What can hang from each mark
k673: k301 k553
k553: k421 k673 k799
k356: k301
k301: k356 k553 k673
k271: k421
k421: k553
k799: k553

Known rows, with every way that one mark hangs from another
k301[k356 k553[k421 k673 k799]]: [ 0.34 -1.89 -0.14  2.22  0.40 -4.74 -0.34  0.49 -0.40 -1.37  0.94  2.24
  0.39 -1.53 -1.52  0.73  1.54  0.64]
k356[k301]: [-0.10 -0.68 -0.55  0.29  0.27 -0.18  0.78  0.51 -0.46 -1.07 -0.01  1.48
 -0.54 -0.03  1.67  1.10  0.78  0.06]
k271[k421[k553]]: [-0.41 -0.07 -3.50  1.13 -2.61  1.72 -0.85 -0.34 -1.77 -1.58  1.25 -0.85
 -4.09 -2.88  0.56 -1.28 -0.02  0.18]
k673[k301]: [ 0.97 -1.43 -0.48 -0.28  0.43  0.39  0.67  0.72 -0.51 -0.92 -0.02 -0.82
 -1.96 -0.38 -0.58 -0.03  0.16  0.19]
k553[k421]: [ 0.68 -1.06 -1.47  1.07 -1.42 -0.45 -0.98 -0.46 -1.51 -1.95  0.25 -0.26
 -1.95 -0.54  0.14 -0.93  0.31  1.25]
k799[k553]: [ 0.09 -1.42 -0.30  0.62 -1.12 -0.17 -0.70  0.78 -0.28  0.36  0.68  1.58
  1.12 -2.01 -3.01  1.05  0.19 -0.93]
k271[k421[k553[k673 k799]]]: [-0.83 -1.37 -2.56  1.88 -2.97 -0.38 -1.22 -0.21 -1.56 -1.19  2.33 -0.21
 -2.54 -2.88 -0.23 -0.39 -0.49 -0.16]
k356[k301[k553[k799] k673]]: [-1.29  1.00 -0.56  1.67  0.40 -1.41  0.99  0.99 -0.63  0.60 -1.55  2.43
  1.70 -1.35  0.60  2.02  0.60 -0.70]
k421[k553[k673[k301[k356]] k799]]: [ 1.05 -3.92 -1.37  1.19 -0.60 -1.98  0.30 -0.17 -0.58 -2.44  2.45  0.73
 -3.64 -3.06 -0.08  0.60  1.15  1.54]
k421[k553[k673]]: [-0.02 -4.05 -0.28 -0.34 -1.03 -1.22 -0.66 -1.52 -0.07 -1.27  1.91 -0.14
 -1.94 -0.14  0.08 -0.34 -0.72  0.36]
k271[k421[k553[k673]]]: [-0.25 -2.65 -2.25  0.81 -2.14 -0.10 -0.97 -0.65 -1.65 -1.84  2.36 -0.56
 -3.75 -1.70 -0.22 -1.07 -0.51 -0.45]
k673[k301[k356 k553]]: [ 0.87 -1.04 -0.16  0.11  2.40 -1.83  1.74  1.26  0.51 -0.59 -0.45  0.96
 -1.30 -1.37 -1.49  0.71  1.85 -0.02]
k356[k301[k553 k673]]: [-0.86 -0.22 -0.30  0.59  1.21 -1.06  1.22  0.57 -0.66  0.02 -1.67  1.97
  0.42 -0.13  0.68  1.26  0.62 -1.08]
k301[k673]: [ 0.01  0.51 -0.56  0.55 -0.13  0.42 -0.08 -0.24 -1.15 -0.05 -0.73  0.01
 -0.78 -0.60  0.26 -0.27 -0.26 -0.14]
k356[k301[k553[k421 k673]]]: [ 0.11 -4.37 -0.06  0.59  0.57 -3.80  0.16  0.32 -0.92 -2.21  0.34  2.00
 -0.43  0.94 -0.23  0.83  0.68 -0.21]
k553[k673[k301]]: [ 1.17 -4.12  0.72 -0.74  0.86 -1.38  0.63  0.45 -0.32 -1.26  1.08 -0.56
 -1.55  0.64 -1.39  0.13 -0.32 -0.36]
k421[k553[k673 k799]]: [-0.50 -2.82 -0.46  0.85 -1.72 -1.51 -0.92 -1.04  0.02 -0.68  2.04  0.31
 -0.67 -1.25  0.04  0.34 -0.64  0.57]
k301[k553]: [-0.62  0.07  0.87 -0.26  1.09 -1.37  0.46  0.49  1.00  1.10 -0.91  0.56
  1.70  0.47 -1.41  0.48  0.11 -0.98]
k356[k301[k553]]: [-0.75 -0.67  0.34 -0.01  1.29 -1.52  1.31  0.93  0.43  0.09 -0.95  1.99
  1.11  0.43  0.37  1.53  0.91 -0.97]
k421[k553[k799]]: [-0.68 -0.11 -1.76  1.29 -2.32  0.30 -0.82 -0.92 -0.05 -0.33  0.91  0.06
 -1.20 -2.52  0.81  0.14 -0.21  1.27]
k553[k421 k673[k301[k356]] k799]: [ 1.94 -3.41 -1.56  2.32 -0.44 -3.00 -0.20  0.77 -1.71 -3.31  1.80  0.95
 -3.22 -2.35 -0.70  0.22  1.70  1.86]
k673[k301[k356] k553[k799]]: [ 0.58 -2.81  0.00  2.35 -0.03 -2.23  1.16  1.90  0.41 -0.77  1.54  0.96
 -1.75 -2.06 -1.62  1.96  2.00  0.87]

Rows
[ 1.73 -3.80  0.35  0.02  1.73 -2.26  1.08  0.71 -0.33 -2.15  1.53  0.66
 -2.48 -0.67 -0.86  0.52  1.30  0.27]
k553[k673[k301[k356]]]
[-1.31  0.55 -0.11  1.10  0.52 -1.86  0.99  1.33  0.55  0.56 -0.85  2.41
  2.48 -0.85  0.32  2.24  0.93 -0.66]
k356[k301[k553[k799]]]
[ 1.35 -3.76 -1.68  3.41 -1.42 -2.68  0.13  1.46 -1.24 -2.52  1.90  0.79
 -3.82 -2.74 -1.53  1.05  2.20  2.15]
k673[k301[k356] k553[k421 k799]]
[ 0.58 -1.07 -1.42  1.59 -0.63 -1.71  0.01  1.11 -1.03 -1.11 -0.54  0.05
 -0.99 -1.69 -1.92  0.18  0.56  0.82]
k673[k301[k553[k421 k799]]]
[ 1.48 -5.19 -1.13  0.05  0.19 -1.60  0.66 -0.63 -0.46 -3.02  2.33  0.27
 -4.98 -1.94 -0.06 -0.11  1.07  1.28]
k421[k553[k673[k301[k356]]]]
[ 0.41 -1.90 -1.70  4.39 -1.89 -2.67 -0.61  0.43 -1.89 -1.68  1.23  1.63
 -2.56 -2.92 -0.54  0.80  1.76  1.76]
k301[k356 k673[k553[k421 k799]]]
[-0.40 -3.03 -1.86  3.78 -2.55 -1.92 -0.37  0.70 -2.36 -1.87  0.62  1.78
 -2.20 -1.55  0.65  1.57  0.90  1.13]
k356[k301[k673[k553[k421 k799]]]]
[-0.40 -2.99 -0.29  1.78 -0.29 -3.98 -0.14  0.74 -0.87 -1.65  0.42  2.35
  0.94 -0.18 -0.29  1.49  0.72  0.07]
k356[k301[k553[k421 k673 k799]]]
[ 0.09 -2.19  0.10  2.01  0.31 -1.91  0.72  0.44 -0.54 -0.42  0.76  1.27
 -1.83 -1.15 -0.73  1.11  1.38  0.15]
k301[k356 k673[k553]]
[-0.29 -2.20 -1.23  3.61 -2.63 -1.75 -1.10  0.13 -1.90 -0.93  0.70  0.35
 -1.60 -1.51 -1.11  0.51  0.11  1.06]
k301[k673[k553[k421 k799]]]
[ 0.92 -4.93 -0.55  1.24 -1.92 -2.34 -1.89  0.14 -1.68 -1.94  2.03  1.55
 -0.25 -1.42 -3.59  0.35 -0.03 -0.20]
k799[k553[k421 k673]]
[ 1.13 -0.57 -1.89  2.37  0.26 -2.54  0.48  1.38 -0.96 -1.91 -0.15  1.19
 -2.08 -3.09 -1.36  0.46  2.10  1.52]
k673[k301[k356 k553[k421 k799]]]
[ 1.00 -5.55 -0.75 -0.66 -0.43 -0.80  0.07 -0.95 -0.56 -2.13  1.93 -0.81
 -3.89 -0.56 -0.50 -0.37 -0.54  0.49]
k421[k553[k673[k301]]]
[ 0.18 -2.89 -2.98  1.61 -2.57 -0.05 -0.54  0.56 -2.10 -2.18  2.41 -0.98
 -4.42 -3.29 -0.88 -0.39 -0.23  0.07]
k271[k421[k553[k673[k301] k799]]]
[ 0.10 -3.17  0.31  1.66 -0.83 -1.39  0.63  1.62  0.20  0.07  1.15 -0.18
 -0.93 -0.83 -2.21  1.60  0.29  0.17]
k673[k301 k553[k799]]
[-0.08  0.87 -0.16  1.00  1.93 -1.75  1.06  0.41 -0.09  0.28 -1.27  1.74
 -0.01 -1.39 -0.59  0.57  1.34 -0.49]
k301[k356 k553 k673]
[-0.18 -2.72 -0.72  3.00 -2.50 -2.19 -1.09  0.56 -0.75 -0.90  1.44  0.38
 -0.77 -0.98 -1.47  0.72  0.40  1.26]
k673[k553[k421 k799]]
[ 0.19  1.17 -1.96  3.17 -0.23 -2.45 -0.26  0.44 -1.61 -1.07 -0.86  2.04
 -0.79 -3.19 -0.38  0.32  1.77  1.06]
k301[k356 k553[k421 k799] k673]
[ 2.52 -6.06 -1.52  1.72 -0.68 -2.84 -0.63  1.10 -2.12 -3.62  2.41  1.96
 -3.30 -3.20 -3.73  0.61  1.84  0.68]
k799[k553[k421 k673[k301[k356]]]]
[ 1.88 -5.13 -0.69  0.36 -0.45 -1.82 -0.35  0.03 -1.78 -3.12  1.32 -0.79
 -3.52  0.18 -1.25 -0.79  0.01  0.88]
k553[k421 k673[k301]]
[-1.03  1.37 -3.71  2.31 -3.49  1.35 -1.09  0.03 -1.71 -0.92  1.32 -0.41
 -2.86 -3.96  0.49 -0.56 -0.07  0.41]
k271[k421[k553[k799]]]
[-0.58  1.77  0.12  1.54  1.20 -2.48  0.76  1.09  0.99  0.84 -0.40  2.18
  2.01 -2.05 -0.80  1.57  1.65  0.01]
k301[k356 k553[k799]]
